What can hang from each mark
z621: z494
z298: z469
z165: z438 z848
z906: z494
z45: z281
z494: z281 z621 z817
z469: z438 z817
z438: z165 z469
z817: z469 z494
z848: z745
z281: z45 z494

Every row comes from one small tree of marks. Brackets hold a mark, then the marks that hang from it, in the order of their numbers. Every link used is in the known rows. Which tree was each row made from?
Known rows
[z438 z165 [z469 [z817 z494]]]: [3.314 -3.031 -1.042 0.198 -1.457 0.940 -2.438 -2.816 2.003 1.144 1.903 -3.882 0.725 -0.301 4.889 1.786 -1.457 -1.641 2.031 -0.670 -0.608 0.245 -0.075 -4.032]
[z438 z165 z469]: [3.509 -3.016 -0.021 -0.494 0.967 0.364 -1.505 -4.154 2.265 -0.979 2.317 -0.820 -0.925 -1.572 3.349 1.959 -0.884 -2.030 0.669 -0.990 -2.413 -1.922 0.404 -2.654]
[z45 [z281 [z494 z621 [z817 [z469 [z438 z165]]]]]]: [5.891 -2.732 -2.283 3.251 1.562 1.177 -1.013 1.322 0.027 -2.288 1.912 -4.244 -1.565 -1.466 -0.368 4.265 1.022 -1.335 -1.333 -0.604 -2.790 -0.731 0.522 -3.305]
[z621 [z494 z281 z817]]: [3.546 -2.695 0.118 2.696 4.482 -1.218 -1.131 -2.009 -1.210 -1.941 2.178 0.189 -3.217 1.047 1.069 1.270 1.435 -3.245 1.286 -1.286 -2.794 -0.092 0.221 -1.520]
[z494 z621 [z817 [z469 [z438 z165]]]]: [5.579 -2.519 -2.201 1.149 1.785 0.942 -1.822 -0.723 0.299 -1.561 2.080 -2.288 -2.583 -2.648 0.942 4.233 1.016 -1.317 -0.974 -0.755 -1.302 -0.930 0.333 -2.526]
[z165 [z438 z469]]: [3.509 -2.833 0.729 0.188 -2.410 -0.739 -2.063 -6.976 2.073 -2.155 1.939 -2.594 -2.526 0.720 1.472 1.842 -1.806 -1.624 1.698 -1.075 -2.632 -1.470 1.567 -3.078]
[z906 [z494 z281 z621 z817]]: [4.145 -2.559 -2.547 4.239 4.850 -1.715 0.035 -1.798 -0.558 -1.773 2.041 -1.859 -3.801 1.392 0.297 2.427 0.991 -2.089 -0.612 -0.717 -1.344 -1.311 -0.097 -2.442]
[z494 [z281 z45] z621 z817]: [0.416 -2.590 -2.368 3.401 4.958 -0.529 -0.488 -1.908 0.218 -2.167 2.284 -2.466 -1.119 1.718 1.172 1.490 0.570 -3.027 -0.881 -0.633 -4.298 -0.810 -0.733 -2.441]
[z621 [z494 z281 [z817 z469]]]: [4.219 -2.771 1.126 2.414 3.945 -1.401 -2.195 -1.172 -0.833 -2.090 1.493 -0.456 -4.373 0.584 0.504 1.521 1.525 -2.760 0.167 -0.939 -2.927 1.604 0.042 -0.984]
[z281 z494]: [2.272 -3.266 -0.184 0.541 3.197 0.992 -1.340 -6.372 1.031 -2.668 2.342 -4.585 -3.535 1.601 1.799 0.322 -0.140 -3.942 1.644 -1.110 -3.990 0.168 0.711 -2.524]
[z438 [z165 z848] [z469 [z817 [z494 z281 z621]]]]: [3.923 -2.539 -2.306 2.830 -4.096 0.126 -1.836 0.741 2.462 0.295 1.380 1.058 1.666 2.083 3.475 2.565 -0.586 -0.647 -0.694 -0.212 -1.968 1.145 0.179 -5.366]
[z469 z438 z817]: [3.091 -2.757 -2.361 -0.880 -1.309 1.297 -2.295 -6.758 -0.919 -0.642 2.930 -2.816 -3.573 1.136 4.040 1.351 -0.206 -3.579 3.791 -1.257 -0.002 -0.075 0.788 -3.310]
[z906 [z494 [z281 z45] z621 [z817 z469]]]: [2.932 -2.422 -1.568 3.685 4.366 -1.422 -1.748 -1.028 0.129 -1.866 1.564 -3.420 -3.103 0.585 0.136 1.441 1.076 -2.112 -2.370 0.028 -3.137 -0.155 -1.267 -1.477]
[z621 z494]: [4.163 -2.680 1.246 0.544 1.711 0.541 -2.595 -6.275 0.387 -2.087 2.561 0.248 -3.675 0.346 1.709 0.647 0.210 -3.352 2.053 -1.571 -3.158 -0.345 0.768 -1.776]
[z817 [z469 [z438 z165]] [z494 [z281 z45]]]: [1.658 -2.622 -1.580 -0.106 -0.921 0.776 -4.441 0.561 1.262 0.560 1.774 -4.047 -1.459 -0.004 1.188 -0.157 -0.985 -2.786 0.695 -0.145 -2.761 1.539 -0.517 -1.549]
[z621 [z494 [z281 z45] [z817 [z469 [z438 z165]]]]]: [4.065 -2.239 -0.504 1.693 1.374 0.070 -3.178 1.550 -0.953 -0.446 2.155 -0.391 -1.693 -2.301 0.749 1.513 1.960 -3.242 -0.283 -0.484 -3.499 0.103 -0.565 -0.564]
[z906 z494]: [4.000 -2.838 -0.903 0.350 1.842 -0.097 -2.186 -7.249 0.317 -1.659 2.492 -2.994 -4.618 0.442 1.946 0.367 -0.306 -3.030 1.621 -1.082 -0.961 -1.064 0.214 -1.787]
[z165 [z438 z469] z848]: [3.799 -2.636 0.581 0.205 -6.009 -0.616 -2.786 -7.355 2.523 -2.921 1.697 -0.120 -2.051 1.148 2.254 1.720 -1.074 -1.372 0.536 -0.900 -3.198 -0.602 1.570 -3.632]
[z906 [z494 [z281 z45]]]: [1.143 -2.635 -1.537 1.332 2.362 -0.741 -2.333 -4.519 0.105 -1.050 2.465 -2.364 -3.110 1.788 1.679 -1.132 -0.259 -3.914 0.773 -0.501 -2.797 -1.003 -0.656 -1.252]
[z281 z45 z494]: [0.074 -3.025 -0.312 0.460 3.000 1.347 -1.987 -6.433 1.449 -2.434 2.509 -5.830 -1.902 1.200 2.363 -0.850 -0.080 -4.762 1.003 -0.737 -5.768 -0.087 -0.138 -1.985]
[z848 z745]: [2.671 -3.238 0.335 -1.048 1.452 1.885 -2.516 -7.650 0.492 -2.648 2.646 -2.511 -3.615 -0.451 3.011 1.591 -0.566 -1.746 4.531 -1.350 -2.759 -0.436 0.767 -1.542]
[z621 [z494 [z281 z45] [z817 [z469 z438]]]]: [2.917 -2.284 -0.285 2.020 1.741 -0.874 -3.258 -1.029 -1.247 -1.225 1.853 -1.828 -3.716 -0.483 0.517 0.827 1.823 -3.341 0.575 -0.639 -3.911 0.994 -0.150 -0.802]
[z621 [z494 z281]]: [3.590 -2.692 0.929 1.558 2.293 -0.553 -1.934 -3.404 -0.139 -1.804 2.360 1.717 -3.685 1.874 0.702 0.155 0.147 -3.414 2.000 -1.324 -3.208 0.253 0.752 -1.646]
[z45 [z281 [z494 z621 [z817 [z469 z438]]]]]: [4.854 -2.811 -1.981 3.565 1.925 0.387 -1.077 -1.089 -0.303 -3.151 1.659 -5.718 -3.650 0.235 -0.683 3.567 0.922 -1.659 -0.691 -0.757 -3.025 0.008 0.910 -3.450]
[z906 [z494 z621 z817]]: [4.783 -2.564 -2.287 3.074 4.235 -0.718 -0.501 -4.801 -0.227 -2.140 2.289 -3.488 -3.614 -0.449 1.125 2.865 0.944 -1.755 -0.526 -0.907 -1.347 -1.965 -0.155 -2.492]
[z298 z469]: [1.863 -3.252 0.547 -0.458 1.247 0.175 -2.535 -8.568 0.625 -1.899 2.114 -1.954 -4.432 2.638 3.668 1.426 -1.123 -2.570 0.402 -1.213 -1.945 -1.710 -0.066 -2.491]

Write each row's tree
[4.118 -2.451 -3.960 2.009 -1.869 1.350 -1.869 0.863 0.164 1.213 2.389 -1.574 -0.400 1.873 1.937 2.357 -0.813 -1.989 1.942 -0.579 0.011 0.359 0.490 -4.374] => [z469 [z438 z165] [z817 [z494 z281 z621]]]
[4.558 -2.985 -0.152 -0.949 -4.847 2.158 -2.821 -5.047 1.135 -0.924 2.243 0.706 0.283 -2.010 6.399 3.104 0.494 -0.610 2.924 -0.719 -2.081 0.014 0.363 -3.605] => [z438 [z165 [z848 z745]] [z469 z817]]
[4.160 -3.027 -0.441 -0.436 -5.704 2.169 -3.705 -3.896 1.936 0.101 1.688 -1.705 1.111 -1.510 5.966 2.668 -0.252 0.030 3.153 -0.505 -1.825 1.274 0.229 -3.899] => [z438 [z165 [z848 z745]] [z469 [z817 z494]]]
[1.162 -2.308 -3.670 2.364 -1.535 0.877 -2.585 -1.656 0.406 0.570 2.326 -4.069 -0.879 3.094 1.991 0.619 -0.773 -2.852 1.980 -0.376 -2.221 1.018 -0.054 -3.969] => [z469 z438 [z817 [z494 [z281 z45] z621]]]
[-0.537 -2.836 -1.871 1.743 4.886 -0.732 -1.283 -2.816 -0.490 -1.734 2.301 -3.529 -1.619 1.396 2.593 0.151 0.536 -3.894 0.548 -0.748 -3.648 -0.268 -1.054 -1.549] => [z494 [z281 z45] z817]
[3.511 -3.028 -0.867 0.770 -5.013 1.183 -3.182 -0.982 1.352 0.318 1.532 -0.030 0.926 0.287 5.151 2.302 -0.450 -0.093 3.123 -0.313 -1.876 1.833 0.283 -3.841] => [z438 [z165 [z848 z745]] [z469 [z817 [z494 z281]]]]
[5.278 -2.554 -0.063 1.876 -8.837 1.271 -3.554 -5.746 2.574 -1.606 1.391 -2.186 0.134 1.043 2.656 3.836 -1.252 1.405 2.820 -0.420 -2.650 1.116 1.566 -5.249] => [z165 [z438 [z469 [z817 [z494 z621]]]] [z848 z745]]
[3.944 -2.501 -2.987 1.302 -1.743 1.471 -2.471 -4.549 0.495 -0.054 2.391 -4.468 -2.476 1.823 2.321 2.222 -0.957 -1.997 2.890 -0.951 -0.447 0.665 0.856 -4.597] => [z469 z438 [z817 [z494 z621]]]
[-0.943 -2.869 -1.386 1.117 2.115 -0.004 -3.054 -2.928 1.461 -0.615 1.963 -4.620 -1.459 2.931 2.008 -1.333 -1.273 -3.512 1.572 -0.602 -3.760 1.131 -0.505 -2.066] => [z817 [z494 [z281 z45]]]
[5.293 -2.841 -1.028 -1.012 -2.504 2.001 -3.810 -3.105 -0.566 -2.171 1.952 -1.074 -2.782 -3.860 3.564 4.012 2.104 -0.435 1.634 -0.805 -1.810 0.916 0.390 -1.466] => [z494 [z817 [z469 [z438 [z165 [z848 z745]]]]]]
[4.544 -2.534 -0.648 2.385 -4.534 0.063 -2.139 -4.710 2.731 -0.540 1.500 -4.282 -0.202 2.136 1.500 3.063 -2.235 -0.381 1.588 -0.540 -1.368 0.049 1.143 -5.247] => [z165 [z438 [z469 [z817 [z494 z621]]]]]
[1.802 -2.823 -0.406 3.014 4.942 0.681 -1.449 -3.016 1.359 -3.264 1.612 -6.828 -2.029 -0.092 0.668 1.778 1.110 -2.894 -2.356 -0.160 -6.112 0.627 -0.718 -2.357] => [z281 z45 [z494 z621 [z817 z469]]]
[4.706 -2.846 -1.715 -0.582 1.431 0.822 -2.538 -2.045 -0.416 -1.179 2.125 -3.302 -3.300 -2.743 2.289 3.044 0.874 -2.244 0.323 -0.881 -0.728 -0.183 0.005 -1.636] => [z494 [z817 [z469 [z438 z165]]]]
[2.525 -3.006 -1.708 -0.389 -3.250 0.752 -3.870 -6.946 -0.523 0.769 1.931 -4.959 -3.737 3.201 4.720 1.712 -1.194 -2.270 2.500 -0.912 0.589 -0.069 0.046 -3.986] => [z298 [z469 z438 [z817 z494]]]
[3.902 -2.728 -1.279 -1.124 -4.634 1.109 -3.664 -5.990 0.404 -1.081 2.282 1.536 -2.960 0.605 4.344 2.357 0.024 -2.249 -0.737 -1.008 -1.277 -2.100 0.398 -3.054] => [z298 [z469 [z438 [z165 z848]]]]
[1.654 -2.318 -1.370 3.546 -4.029 -0.536 -2.291 -1.837 2.583 -0.060 1.490 -4.073 1.309 3.403 1.160 1.472 -2.183 -1.118 0.751 0.042 -3.352 0.191 0.195 -4.688] => [z165 [z438 [z469 [z817 [z494 [z281 z45] z621]]]]]
[1.043 -2.703 -0.744 2.148 3.319 1.520 -1.269 -5.444 2.093 -2.863 2.532 -4.754 -1.476 1.478 1.057 0.360 -0.126 -3.836 -0.414 -0.578 -6.381 -0.730 0.096 -2.883] => [z281 z45 [z494 z621]]
[4.107 -2.364 -1.375 3.454 -7.285 -0.988 -2.227 -2.164 2.489 -0.959 1.014 -0.444 0.211 4.288 1.512 2.491 -1.444 -0.182 0.279 -0.185 -2.152 1.553 1.267 -5.669] => [z165 [z438 [z469 [z817 [z494 z281 z621]]]] z848]
[2.466 -2.806 -2.034 3.356 5.227 -0.941 0.301 -1.692 -0.129 -2.460 2.073 -1.431 -2.533 2.102 0.816 2.679 0.513 -2.228 -0.267 -1.006 -2.681 -0.633 0.176 -2.846] => [z494 z281 z621 z817]
[3.256 -2.887 -2.164 2.482 4.733 -1.935 -0.637 -3.127 -1.337 -1.379 2.053 -2.774 -4.272 0.947 1.438 1.125 0.904 -2.846 0.791 -0.805 -0.713 -0.798 -0.245 -1.549] => [z906 [z494 z281 z817]]
[1.476 -2.465 -0.223 2.743 4.338 -0.731 -1.807 -2.040 -0.772 -1.658 2.353 -1.085 -1.720 0.754 1.586 0.204 1.517 -3.889 0.680 -0.885 -4.771 -0.352 -0.717 -0.960] => [z621 [z494 [z281 z45] z817]]
[5.077 -2.671 -1.513 3.694 4.375 -1.820 -1.065 -1.225 -0.325 -2.147 1.337 -2.458 -4.730 0.898 -0.347 2.513 1.122 -1.440 -1.655 -0.345 -1.217 0.210 -0.376 -2.038] => [z906 [z494 z281 z621 [z817 z469]]]
[1.572 -2.493 -2.099 2.791 -0.869 0.517 -1.765 1.099 2.521 1.272 1.801 -2.486 2.790 1.330 3.095 1.435 -1.195 -1.566 -0.316 0.066 -3.064 -0.231 -0.766 -4.249] => [z438 z165 [z469 [z817 [z494 [z281 z45] z621]]]]
[0.861 -2.672 -0.650 2.139 1.723 -0.044 -3.467 -0.970 2.563 -1.323 1.293 -3.915 -2.001 2.740 -0.021 -0.006 -1.064 -2.032 -1.056 -0.079 -4.316 2.034 -0.525 -2.436] => [z817 z469 [z494 [z281 z45] z621]]
[4.878 -2.613 -0.877 -1.599 -4.159 1.478 -4.163 -3.713 1.103 -1.859 2.053 0.498 -3.325 -1.308 2.726 1.809 0.483 -2.269 0.001 -0.820 -1.721 0.809 0.712 -2.272] => [z817 [z469 [z438 [z165 z848]]]]
[1.398 -2.440 0.681 1.546 2.016 -0.128 -2.671 -3.601 0.219 -1.526 2.478 0.540 -2.073 1.650 1.162 -1.026 0.480 -4.136 1.447 -0.984 -5.126 -0.139 -0.231 -1.185] => [z621 [z494 [z281 z45]]]
[1.950 -3.012 -2.223 0.769 -2.833 -0.233 -3.283 -3.922 -0.954 1.126 1.671 -3.391 -3.814 4.825 3.809 1.368 -1.314 -2.425 2.270 -0.704 0.501 0.589 0.019 -4.008] => [z298 [z469 z438 [z817 [z494 z281]]]]
